What can hang from each mark
D: Y
P: A U
Y: B D
E: B T
W: B J L
U: P
M: J
B: E P W Y
A: P
J: M

Every row comes from one small tree of marks. The marks that hang from a mark follow it in brackets, in alphabetical order. Every link used is in the known rows. Which tree was each row made from?
In the rows, 128 means zero.
Known rows
D{Y{B{E W{J{M}}}}}: [150 149 111 126 114 132 130 131 127 161  48 145 139  93 148 136 116 147
 153 124 126 122 116 128 121 110]
E{B{P W{L} Y} T}: [159 133 119 156 130 128 125 137 114 182 184 154 138  92 133 142 127 128
 155 119 106 113  54 119 114 135]
Y{D}: [142 131 131 125  49 143 130 139 116 151  57 161 129 141  55  98 143 111
 130  91 171 184 186 128 124  97]
U{P{A}}: [150 128 179 112 100 150 147 151 114 141  92 160 135 156 117 116 174 112
 151 126 150 142 192 126 130 101]
B{E{T} W{J{M}} Y}: [163 134  94 143 135 123 138 134 112 188  72 146 130  76 131 167 132 139
 137 109  98  78  66 123 109 146]
M{J}: [161 148 141 133  34 149 146 141 119 139  25 149 147 135 100 136 149 129
 128 112 168 148 183 122 131 112]
W{B}: [171 146 142 118   6 140 132 137 118 162  61 146 133 132 153 107 152 122
 128 125 160 154 197 131 126  95]
W{B J{M}}: [172 154 161 130  57 141 125 145 110 161  27 141 135 110 171 116 140 117
 123 119 152 135 239 141 118 102]
B{E Y}: [148 120 106 111  41 129 143 126 125 173  77 146 130 130  98 143 140 135
 134 138 117 107  94 122 118 102]
A{P}: [151 119 145 122  56 143 131 146 116 165  81 155 127 144  92 109 165 118
 136 186 176 148 163 126 134 111]
E{B{W{J} Y}}: [155 137 110 146  72 127 127 133 106 175 109 149 141  82 129 142 119 136
 136 135 123 120 109 125 117 122]
E{B{Y} T}: [157 152 125 148  66 128 124 133 114 162 123 152 146 116 121 122 129 118
 117 126 136  97  95 109 119 126]
W{B{P} J L}: [182 149 189 129  64 144 129 145 113 150 114 140 135 105 172 131 120 123
 132 118 150 172 219 148 116  87]
B{W{J} Y}: [164 128 107 137  86 132 135 138 100 163  81 155 138  71  98 150 136 138
 138 130 107 124  97 132 118 128]
D{Y{B{E{T}}}}: [155 160 120 123  77 133 132 127 134 143  76 147 143 121 136 121 116 139
 131 124 149 120 104 114 125 106]
A{P{U}}: [147 108 166 121  93 145 126 141 124 162  93 157 127 155  93 112 177 121
 141 209 165 134 169 122 133  91]
E{B{P{A} Y{D}} T}: [160 132 138 148 125 134 121 136 128 165 188 152 137 129 117 108 119 103
 139 113 148 102 118 112 110 141]
B{P{A U} W{J L}}: [172  99 182 127 206 144 143 149 112 159 138 155 135 112 151 150 161 128
 176 130 116 139 181 135 119  99]
W{B{E{T} P} J{M}}: [178 146 146 137 103 139 129 138 125 172  99 131 125 117 201 133 128 124
 122 113 154  99 196 132 111 126]
Y{B{E P{U} W{J}} D}: [143 127 117 138 129 133 127 122 134 172 156 148 131 115 121 140 120 140
 141  82 181 155 174 135 110 111]
B{E{T} P{A} W{J L}}: [185 122 146 133 190 133 154 144 116 174 144 145 129 103 180 169 137 131
 155  88 133 116 132 125 114 136]
E{B{P W Y}}: [147 110  96 141  94 131 128 134 118 187 166 150 132 103 124 134 134 135
 162 147 111 116  82 124 118 128]

Write each row's tree
[140  99 101 119  83 136 133 126 139 176 155 146 117 135  70 130 120 128
 150 126 127 125  93 128 110 115]
B{E P Y{D}}
[183 143 156 132  51 147 129 140 115 147 118 138 132 112 174 122 126 126
 116 132 169 141 217 136 120 112]
W{B{P} J}
[179 140 205 129  94 146 125 141 119 148 126 142 135 114 174 133 129 126
 135 136 141 161 224 145 116  72]
W{B{P{U}} J L}
[152  95 122 110 115 135 140 132 143 175 157 146 119 147  94 125 128 116
 162 122 129 112 122 125 108 122]
B{E P{A} Y{D}}
[168 140 120 112   4 129 135 126 132 179  86 137 127 123 154 129 132 132
 132 138 132 120 134 129 115 101]
W{B{E Y}}
[168 101 156 117 173 140 149 134 139 163 154 146 128 172 159 136 168 122
 145 135 147  80 156 107 120 111]
B{E{T} P{A U}}
[153 123 134 131 156 132 133 127 137 172 159 148 133 123 141 136 126 130
 151  79 183 144 197 133 109 116]
Y{B{E P{A U} W{J}} D}
[157 138 131 150  99 138 128 138 117 161 159 151 139 136 142 118 138 118
 123 120 163 111 134 109 124 129]
E{B{P} T}
[148 151 119 114  64 134 133 126 135 146  66 146 142 124 132 121 119 142
 140 133 145 131 118 120 127  95]
D{Y{B{E}}}
[153 159 119 126  50 127 141 126 123 162  88 148 147 137 144 134 144 132
 112  83 185 124 159 119 123 113]
Y{B{E{T}}}
[164 115 140 137 138 143 140 148 102 162 123 155 131  90 123 152 143 136
 158 111 124 166 145 140 122 113]
B{P W{J L}}
[163 132 125 124 166 135 134 129 142 155 137 148 138 119 164 132 131 142
 164 138 129 101  95 113 121 117]
D{Y{B{E{T} P{A U} W}}}
[170 136 182 126  92 136 121 128 138 165 153 135 124 104 149 142  95 130
 141 129 124 149 170 147 100  77]
W{B{E P{U} Y{D}} J L}
[182 167 192 127  32 139 131 143 107 148  58 143 140  99 168 130 121 122
 121 108 153 180 226 146 118  78]
W{B J L}
[139 147 107 136  62 131 126 132 117 168  88 162 140 111  86 112 138 124
 142  59 184 190 174 136 119 115]
Y{B{W} D}
[135 134 128 131  67 140 123 132 128 154 138 157 139 140  81 100 132 116
 138  76 195 180 199 136 118 109]
Y{B{P} D}
[137 107 133 142 134 132 117 131 127 186 179 155 129 106  97 131 125 128
 177 135 102 146  97 132 110  96]
E{B{P{U} W{L} Y{D}}}
[158 156 101 128  98 130 134 127 130 156  82 149 140 101 144 132 120 147
 143 117 137 122  78 116 125 118]
D{Y{B{E{T} W}}}
[161 118 117 143 184 128 136 139 118 191 140 144 124  76 135 176 126 138
 165 110  78  94  57 134 104 137]
B{E{T} P W{J{M} L} Y}
[166 116 132 150 177 130 127 135 124 178 197 153 139 113 155 135 146 122
 158 143 112  73  82 108 114 139]
E{B{P{A U} W Y} T}
[186 141 151 136  95 136 126 125 134 159 164 131 129 108 184 146 113 136
 113 152 138  81 141 125 107 116]
W{B{E{T} P{U} Y} J}
[165 142 148 126 144 139 131 140 124 142 114 151 145  93 149 128 116 136
 167 126 128 143 132 132 122 109]
D{Y{B{P{A} W{J L}}}}
[154 148 100 159  93 125 120 132 114 179 134 157 137  91 104 123 118 121
 133  99 135 122  73 114 113 142]
E{B{W Y{D}} T}
